Each row comes from the steps of one walk. Every step used is in the known rows, and no mark comes twice. Write the walk behind each row, first mark first.
In the rows, 128 means zero.
Known rows
E/G/U: [124 128 155 135 154 132 129 126 112 142 140 130 114 116 120 128 124 127
 117 121 104 119 142 150 128 120 142 123 130 121 119 135 142 123]
B/T: [133 102 136 126 134 164 127 128 131 140 126 115 125 112 131 140 159 128
 124 126 136 125 121 100 135 124 129 130 124 124 155 153 117 130]
U/G/E/L/J/A: [129 161  82 134 148 109 126 125 146 122 121 141 107 124 119 120 119 136
 128 115 143 132 137 150 133 128 119 144 126 139 119 116 153 140]
B/T/U/G/E/L/J/A: [144 173 155 130 107 114 120 106 158 164 121 144 112 122 117 112 116 124
 138 115 162 135 127 179 126 138 111 158 136 138 120 125 161 143]
A/D/J/L/E/M: [133 113 143 126 101 127 125 133 123  95 125 156 159 156 138 132 119 128
 124 161 152 127 125  87 150 119 110 129 116 163 135 110 122 121]
X/M/E: [115 121 108  90 138 148 134 134 129 116 131 107 146 126 125 143 146 121
 122 151 137 139 107  94 129 119 145 123 125 109 134 143 119 130]
B/T/U/G/M/X: [124 114 137 102 151 151 121 103 145 159 117 150 132 132 127 130 107 135
 129 112 136 144 121 129 121 142 148 140 136 107 141 159 141 125]
T/B/U/G/M/E/L/J: [119 169 121 116 145  82 132 129 162 127 136 100 108 153 120 103  98 141
 160 133 132 123 102 131 110 133 135 140 140 115 131 114 149 145]
T/U/B: [158 122 186 112 146 138 132 139 126 125 142 133 130 127 120 146 163 129
 115 126 114 124 136 159 105 126 141 128 143 132 133 125 106 128]
L/E/M/G/U/B/T: [170 106 215 139 107 131 128 110 137 141 129 103 133 128 118 100  94 137
 180 124 141 146 125 145 126 149 136 155 140 121 125 149 216 112]
L/E/G/U: [131 123 189 142 125 127 125 129 118 127 134 123 116 119 115 123 116 127
 136 137 114 124 148 153 124 130 138 128 123 127 115 136 170 121]
D/A: [138 108 101 146 147 166 130 150 124 133 126 112 131 115 129 156 160 122
  93 134 110 131 147 123 122 113 131 117 127 132 145 123 122 130]
U/G/C/A/D/J/L/E: [108 140  99 181  77 114 126 125 119  80 100 171 142 141 144 116 126 120
 122 123 146 122 148  98 128 135  93 118 121 166 116  84  88 124]
X/M/G: [127 100  97  87 140 154 135 128 120 123 118 134 140 110 126 142 109 132
 123 138 128 137 105  56 138 122 151 125 129 108 126 146 137 123]
B/U/G/C/A/D/J: [102 146  97 175  70  95 132 121 108 118 114 115 141 142 148 121 115 118
 119 121 119 116 123  98 115 129  96 103 121 147 125 100  82 122]
B/U/G/E/M/X: [116 112 102  99 138 115 123 132 131 147 143 103 142 142 127 124  92 143
 156 129 119 147 136 158 133 130 138 128 120 118 129 140 173 129]
G/U/B: [150 119 173 137 154 125 137 135 122 129 141 118 125 128 123 133 147 132
 124 114 109 115 143 154 105 123 143 127 134 134 136 130 132 120]
L/J/A: [150 118 109 105 135 147 131 118 133 124 114 125 122 120 136 145 155 128
 108 133 161 133 132 111 142 125 129 124 127 139 129 130 130 129]
B/T/U/G/E/M: [128 140 175 104 118 157 117 112 127 149 143 117 145 134 114 123 119 121
 150 133 130 148 132 178 132 144 127 141 122 125 132 158 183 133]
B/U: [134 106 142 110 121 124 131 145 122 137 139 108 132 126 133 146 139 126
 129 135 119 114 122 111 130 116 133 118 119 128 146 132 117 129]
L/E/G/M/X: [123  92 110 121 159 150 122 117 140 110 115 142 114 123 116 124 108 146
 134 141 126 155 123 133 133 138 152 127 125 109 119 144 172 113]
Z/T/B/U: [131 120 149 104  94 156 133 136 127 181 137  81 124 134 134 127 149 122
 144 140 120 122 102 150 120 123 126 116 128 112 136 137 133 138]
G/C: [115  99  95 110 133 165 132 124 118 126 120 135 129 116 128 141 155 120
 107 141 110 123 137 111 137 125 127 118 121 134 132 132  90 122]
T/B/U/G/C/A/D/J: [109 150 129 177  68 102 137 120 118 128 120 105 132 143 143 113 112 124
 122 124 114 115 111 109  93 132 107  97 131 147 113  86  88 126]
U/G/E: [112 137  97 129 168 138 124 130 119 110 134 112 131 123 119 135 130 135
 129 122 106 129 146 142 124 132 139 124 108 123 136 154 137 134]
G/E/M/X: [127  93  65  92 147 168 127 123 132 154 143 117 148 129 125 133 120 139
 135 147 121 158 126 157 141 124 147 126 118 124 127 144 151 124]
J/L/E: [141 102 141 116 128 143 125 152 132  98 124 167 131 125 129 140 149 127
 132 139 145 120 148 114 142 123 130 133 118 146 136 117 126 131]
M/G/E/L/J/A: [152 147  54 131 132 119 130 106 149 158 120 139 114 110 123 111  89 138
 137 124 144 141 110 144 147 125 133 150 130 129 105 121 147 132]
E/G: [121 116 127 129 171 147 126 137 116 113 133 130 108 110 120 138 149 135
 111 125 109 127 136 123 137 120 137 119 132 116 126 135 121 128]
D/J/L/E/U/B: [157 118 183 133 144  90 130 152 135  85 133 134 123 144 129 120 149 135
 124 138 147 112 134 159 109 110 116 136 133 168 130  93 109 134]
M/E/G/C/A: [111 142  67 164 120 148 128 118 120 127 129 122 114 109 127 111 155 113
 129 121 119 148 134 173 135 134 125 115 139 111  94 108 105 124]
X/M/E/U/G/C: [ 86 150 109  91 121 100 130 132 125 121 128 105 135 134 125 125 128 108
 116 147 127 130 121 125 124 128 123 127 137 105 106 129 116 134]
L/E/U/G: [120 132 154 117 126  95 120 157 121 111 135 110 125 131 125 134 129 127
 127 139 124 120 142 132 119 132 125 129 125 125 123 132 138 140]
M/G/E: [134 124  69 125 151 150 128 111 121 146 133 111 137 109 122 127 100 137
 137 130 106 139 119 136 140 129 153 131 113 112 123 158 132 126]
C/G/M: [128 112  96 109 149 184 128 123 134 104 137 156 129 119 121 134 123 125
 136 128 120 145 109  96 142 138 153 119 105 115 134 148 145 116]
J/A: [147 107 115 124 140 149 131 131 126 131 125 145 123 116 131 148 150 121
 103 121 140 134 126 128 136 122 142 121 125 128 123 124 124 121]

Write each row's walk
[110 118  71  98 172 106 125 131 133 139 131 135 124 138 131 131 105 137
 114 122 120 136 121 135 123 128 149 126 133 105 124 140 133 128] | E/U/G/M/X
[138 151  93 139  96  99 132 130 144 147 117 151 118 127 139 137 134 128
 100 132 153 119 110  89 144 118 107 136 140 134 121 103 103 128] | E/L/J/A/D
[151 107 171 142 155 148 131 134 138 117 125 106 113 116 125 132 174 139
 132 110 135 126 125 123 116 130 126 134 138 126 156 144 127 125] | U/B/T
[115 122 130 115 154 113 128 133 124 105 129 127 125 142 126 133 110 129
 140 121 117 124 121 111 127 134 140 121 113 115 149 146 162 121] | B/U/G/M
[130 126 127  86 100 178 125 124 113 185 135 125 143 131 133 144 160 110
 119 142 124 133 123 160 137 124 125 126 128 115 134 152 106 137] | Z/T/U
[128 150 169 125 125 145 119 111 130 151 134 114 135 122 116 127 125 123
 139 121 123 133 135 172 119 141 131 139 119 122 139 162 146 138] | B/T/U/G/E
[126 156  57 109 144 145 128 118 163 119 139 140 121 129 121 110 114 132
 156 135 142 145 101 104 148 133 136 143 123 114 129 128 124 136] | C/G/M/E/L/J
[114 102  94 107 161 113 128 129 137 132 123 130 128 141 132 132  95 143
 139 113 121 132 124 111 125 132 150 124 124 108 143 143 148 121] | B/U/G/M/X
[141  91 146  95 122 154 123 152 130  96 132 169 142 138 126 137 144 126
 144 151 153 136 144 122 156 127 126 135 122 149 131 113 162 126] | J/L/E/M
[105 119 135 117 125 114 129 134 117 119 120 120 123 129 129 133 126 123
 129 122 106 111 147 111 128 132 118 119 122 128 134 128 112 127] | B/U/G/C
[130 135 185 116 131 143 120 126 126 148 128 132 130 122 125 138 142 124
 125 113 129 123 139 123 121 136 129 137 134 121 143 150 118 139] | B/T/U/G
[120 183  83 156 113  81 126 121 144 133 118 137 117 132 128 121 107 134
 119 119 141 126 124 128 136 132 107 140 127 130 114 117 136 132] | U/G/E/L/J/A/D
[130 109  40 142 103 164 133 115 114 141 115 147 131 103 136 122 126 120
 129 118 118 142 126 115 141 134 133 117 132 122 104 115 102 120] | M/G/C/A
[117 128  63 167  83 139 135 121 117 115 111 177 144 133 152 126 146 113
 100 128 142 118 124 103 137 116 100 110 124 165 121  82  53 119] | G/C/A/D/J/L
[154 117 200 150 139 132 134 123 133 144 132 106 119 122 125 121 150 131
 138 106 128 118 133 150 107 129 131 138 137 130 148 146 148 120] | G/U/B/T
[125 136 154 101 148 135 123 138 115 131 137 144 135 128 124 150 138 125
 112 121 110 121 151 127 119 129 140 125 133 125 131 136 105 139] | T/U/G
[148 148 252 203 114  85 127 111 139 108 114 133 113 138 127  95 114 139
 142 112 147 110 131 145 115 129 103 146 139 150 129 117 148 114] | A/D/J/L/E/G/U/B/T
[114 152 132 176  73  93 137 130 126 118 116 151 130 147 147 109 117 122
 126 113 132 105 123 116 107 126 102 106 136 158 111  65  82 128] | T/B/U/G/C/A/D/J/L
[144 117 182 107 109 162 125 120 131 165 133 129 136 117 127 142 152 117
 120 133 136 126 121 133 127 127 132 134 131 127 144 148 111 133] | B/T/U
[119 126 105 141 133 129 132 120 112 124 126 113 147 136 142 147 131 133
  91 144 117 114 110  69 126 111 124 113 116 142 147 134  61 124] | A/D/J
[138  97  88  94 152 157 128 126 115 139 137 132 142 122 129 134 107 135
 134 135 120 145 120  96 156 127 147 129 131 113 124 142 141 123] | E/M/G
[163 119 217 138 112  97 125 154 151 112 128 134 111 128 128 115 164 127
 148 123 163 116 131 166 123 128 108 151 143 141 133 114 149 131] | J/L/E/U/B/T
[133 152 159 199  76  99 127 124 117 115 123 164 132 136 138 106 106 121
 129 123 146 120 135 144 124 121 110 119 126 158 102  88 133 119] | C/A/D/J/L/E/G/U
[111 165  90 115 149  75 127 128 152 118 131 111 117 152 125 111  99 136
 158 130 138 123 114 120 132 130 123 145 130 115 144 126 142 141] | B/U/G/M/E/L/J
[127 144 104 110 135 101 128 141 126 158 154  89 135 130 133 133 146 117
 116 144 124 124 114 159 130 114 138 128 132 109 120 132  87 139] | M/E/U
[117 159 106 122 130  84 126 141 142 127 134 106 114 134 121 118 108 140
 154 129 124 114 134 137 127 122 109 140 119 140 142 123 146 149] | B/U/G/E/L/J
[149 127 224 160 145 111 129 134 125 101 134 114 104 123 109 115 132 139
 143 122 112 126 152 176 105 136 136 133 138 128 116 127 181 117] | L/E/G/U/B
[116 155 153 146 111  59 121 145 122 103 125 141 139 154 141 126 108 127
 111 137 141 102 133 104 127 118 103 131 125 151 124 107  91 136] | A/D/J/L/E/U/G
[114 159 145 165  41 134 124 109 122 158 113 145 138 124 140 124 139 103
 122 111 134 130 128 130 123 150  99 123 141 121 115 121 101 124] | B/T/U/G/C/A/D
[119 123 144 118 144 104 127 150 118 119 134 111 125 131 130 141 128 132
 133 115 113 111 141 106 125 126 130 120 123 122 145 135 125 136] | B/U/G
[124  93  77  94 131 166 130 109 114 138 123 139 140 120 127 126 108 125
 132 142 113 145 125 105 160 134 136 130 131 119 112 135 130 114] | E/M/G/C
[107 134 126 108 156 138 130 131 127 105 132 111 123 117 116 132 138 126
 124 142 127 143 114 111 132 121 143 123 136  97 118 139 138 128] | X/M/E/G
[141 131 189 155 174 116 134 132 120 118 141 120 102 120 114 120 139 137
 125 105 101 120 147 174 109 126 140 127 145 122 120 127 153 118] | E/G/U/B
[ 96 142  66 176  99 127 130 114 105 106 109 132 140 134 145 126 128 122
 101 120 118 125 132  87 118 131 103 104 124 146 122 106  67 123] | U/G/C/A/D/J
